Each row comes from the steps of one path. Every step used is in the known rows, and no mark comes twice. Write the path behind each row, first mark first.
(in the rows, 128 means zero)
Known rows
vomuf lasi miduza: [122 140 121  97 178  94 157 112 121 133 190 171 165 129 117 107 100 158
 135 125 138 107 150 109 108]
lasi miduza fupozol riru kiduf: [142 112  78 127 180  64 130 149  81 109 174 158 138 123  97 119 147  99
  99 155 171 111 167 111  91]
kirak lugal: [123 120  98 130 157 142 109 137  99 107 162 132 122 121 104 127 127 110
 177 146 127 115 156 106 153]
fupozol vomuf berub miduza lugal: [133 127 152 132 171 142 154  84  78 109 154 147 141 107  97 166  96 101
 159 166 139 164 121 163 106]
berub riru fupozol: [111 185 144 129 133 104 136 184  78 106 140 151 152  90 129 140 142 129
 145 125 159 158 148 119 114]
lasi vomuf fupozol riru berub miduza lugal kirak: [134 146 109 142 198  57 119 123  39  76 142 141 102 104  68 151 162  56
 155 135 151 129 123 114 118]
kirak lugal miduza berub riru fupozol: [128 123  82 135 180 117 106 152  51  96 151 108 119 101 110 128 168 105
 176 166 119 134 175 110 158]
lasi miduza fupozol: [142 100  87 123 170  76 116 125  84 115 181 144 165 141 106 119 137 103
  96 157 164  95 160 100 110]
fupozol vomuf berub miduza lasi: [132 121 150 127 172 132 170  83  93 119 152 158 136 113 101 159  94 107
 160 149 146 166 121 174 110]
lugal kirak: [ 82 104 118 140 119 132 108 113 115  88 133 116 124 102 116 115 111 130
 137 137 123 171 150 103 163]
miduza berub riru fupozol: [146 190 114 144 169  94 131 161  66 114 152 139  97  92 103 161 155 124
 126 132 158 161 129 133 119]
lasi vomuf: [152 116 116 129 169  84  93 108  91 129 146 147 113 103  86 126 124  66
 155 117 152 121 155  92 105]
riru berub miduza fupozol: [135 165 108 130 137  58 150 167  56 133 150 166 133  92 124 166 153 105
 138 141 158 121 109  91 120]
vomuf fupozol riru: [105 170 142 160 197  98 166 113  78  66 144 163 121 146  70 156 149 119
 111 143 153 130 109 163 122]
berub miduza lasi vomuf fupozol: [129 127 108 131 156  63 161 135  80 118 159 133 152 134 131 140 142  76
 178 134 174  98  95 123 150]
lasi vomuf berub miduza fupozol riru kiduf: [146 133 122 124 199  57 117 133  44 105 169 147 108  66  79 150 153  57
 151  98 164 148 129 113  70]
fupozol riru: [121 153 140 162 167 119 159 158 113  98 151 182 119 103  93 136 134 122
 146 134 145 152 153 150  95]
fupozol riru berub miduza: [127 181 135 157 159  78 186 184  77 110 159 192 111  76 109 145 154 114
 150 136 149 145 138 137  89]
miduza lugal kirak: [116 118 111 149 142 146  82 104 104  85 121 109 128 128 115 148 122 130
 186 191 122 163 138  95 169]
miduza berub riru kiduf: [143 187 103 161 158  77 128 143  75 121 138 128  56  83 108 150 147 134
 119 141 160 181 140 107 112]
miduza berub riru fupozol vomuf lasi: [146 190 112 130 177 104 142 156  73 118 149 154 103  95  93 168 135 128
 135 129 156 169 128 146 115]
kirak lugal miduza berub riru fupozol vomuf: [133 117  80 132 181 127 110 143  51  97 144 113 117 103 101 133 156  96
 178 173 119 141 178 122 156]
berub riru fupozol vomuf lasi miduza lugal: [126 176 130 111 155 112 142 168  74 107 144 158 163 102 119 144 123 126
 161 149 156 157 157 131 110]
kirak lugal miduza: [117  94  93 139 166 130 104 125  77 100 148 110 134 117 116 112 147 109
 181 172 110 122 184  97 161]

Write each row's path
[118 145 165 133 181  95 171 102  79 108 186 141 145  99 130 148 137 137
 160 123 145 154 100 149 111]
vomuf berub miduza lasi
[131 108  94 121 199 105 106 133  59  95 148 120 127 105 112 123 168 104
 214 152 121 144 179 114 151]
kirak lugal miduza lasi vomuf berub riru fupozol
[156 138 126 116 203  77 127 110 102 125 141 166 113 118 106 146 144 114
 202 111 162 159 135 138 118]
miduza lasi vomuf berub riru fupozol
[156 142  96 128 181  71 144 127  63 121 188 139 121 110 109 114 137 105
  96 163 159 120 167 132 102]
lasi miduza berub riru fupozol vomuf
[139 158 106 127 138  67 154 159  57 136 143 170 132  94 114 172 141  96
 140 148 159 128 113 102 119]
riru berub miduza fupozol vomuf
[113 182 142 111 142 120 150 175  85 111 134 167 156  93 115 149 119 129
 155 123 156 169 148 137 110]
berub riru fupozol vomuf lasi
[121  87  75 135 172 127  88 141  67  92 142 112 146 125 103 134 159  99
 176 168 121 123 175  93 163]
kirak lugal miduza fupozol
[140 155 118 140 200  46 136 126  43  93 152 159 104 105  67 147 160  54
 139 119 161 113 122 121  99]
lasi vomuf fupozol riru berub miduza
[139 139 115 115 174 120 161 105 107 130 156 170 136 121  91 138  82 127
 137 149 143 153 158 146 104]
fupozol vomuf lasi miduza berub riru
[137 149 107 103 194  86 156 111 110 135 195 166 141 125 107 119 111 154
 127 125 140 113 143 116 109]
vomuf lasi miduza berub
[144 129 132 131 202  68 118 133  46  99 177 148 129  75  78 152 154  59
 152  97 156 143 128 121  74]
lasi vomuf berub miduza fupozol riru
[144 168 112 127 163  35 166 133  61 135 147 168 108 107 122 152 155 101
 163 141 159 116 105 105 132]
riru berub miduza lasi vomuf fupozol
[161 111 102 127 181  83 119  98 132 141 128 163 109 143 107 135 128 104
 202 128 163 133 141 118 140]
miduza lasi vomuf
[109 189 139 156 191  71 185 132  53  74 150 170 114 127  81 161 163 113
 114 143 155 125  98 154 118]
vomuf fupozol riru berub miduza
[142  80 104 142 183  77 114  83  96 127 113 130 133 132 126 112 152 108
 188 170 133 142 179 103 147]
lugal miduza lasi vomuf
[142 174 122 137 139  70 150 145  59 134 149 156 120  94 136 158 146 115
 166 171 144 121 114  90 127]
riru berub miduza lugal
[136  84  77 133 185 112  99 117  85 108 139 118 123 127 113 113 153  97
 212 165 120 123 184  99 168]
kirak lugal miduza lasi vomuf
[128 110 110 104 167 140 142  87 118 120 146 161 149 133  93 134  71 123
 159 167 131 150 157 138 127]
fupozol vomuf lasi miduza lugal kirak
[132 104  79 144 182 123 102 123  66 101 153 106 110 113 105 124 157 106
 173 174 112 127 174 104 163]
kirak lugal miduza berub
[133 142 116 101 186 103 141 108 115 126 182 163 166 138 117 121 105 158
 159 151 135 109 145 103 116]
vomuf lasi miduza lugal
[138 151  98 147 175  92 125 182  81 100 132 190 130 112  73 187 162 109
 136 130 163 153 133 124  99]
miduza fupozol riru berub
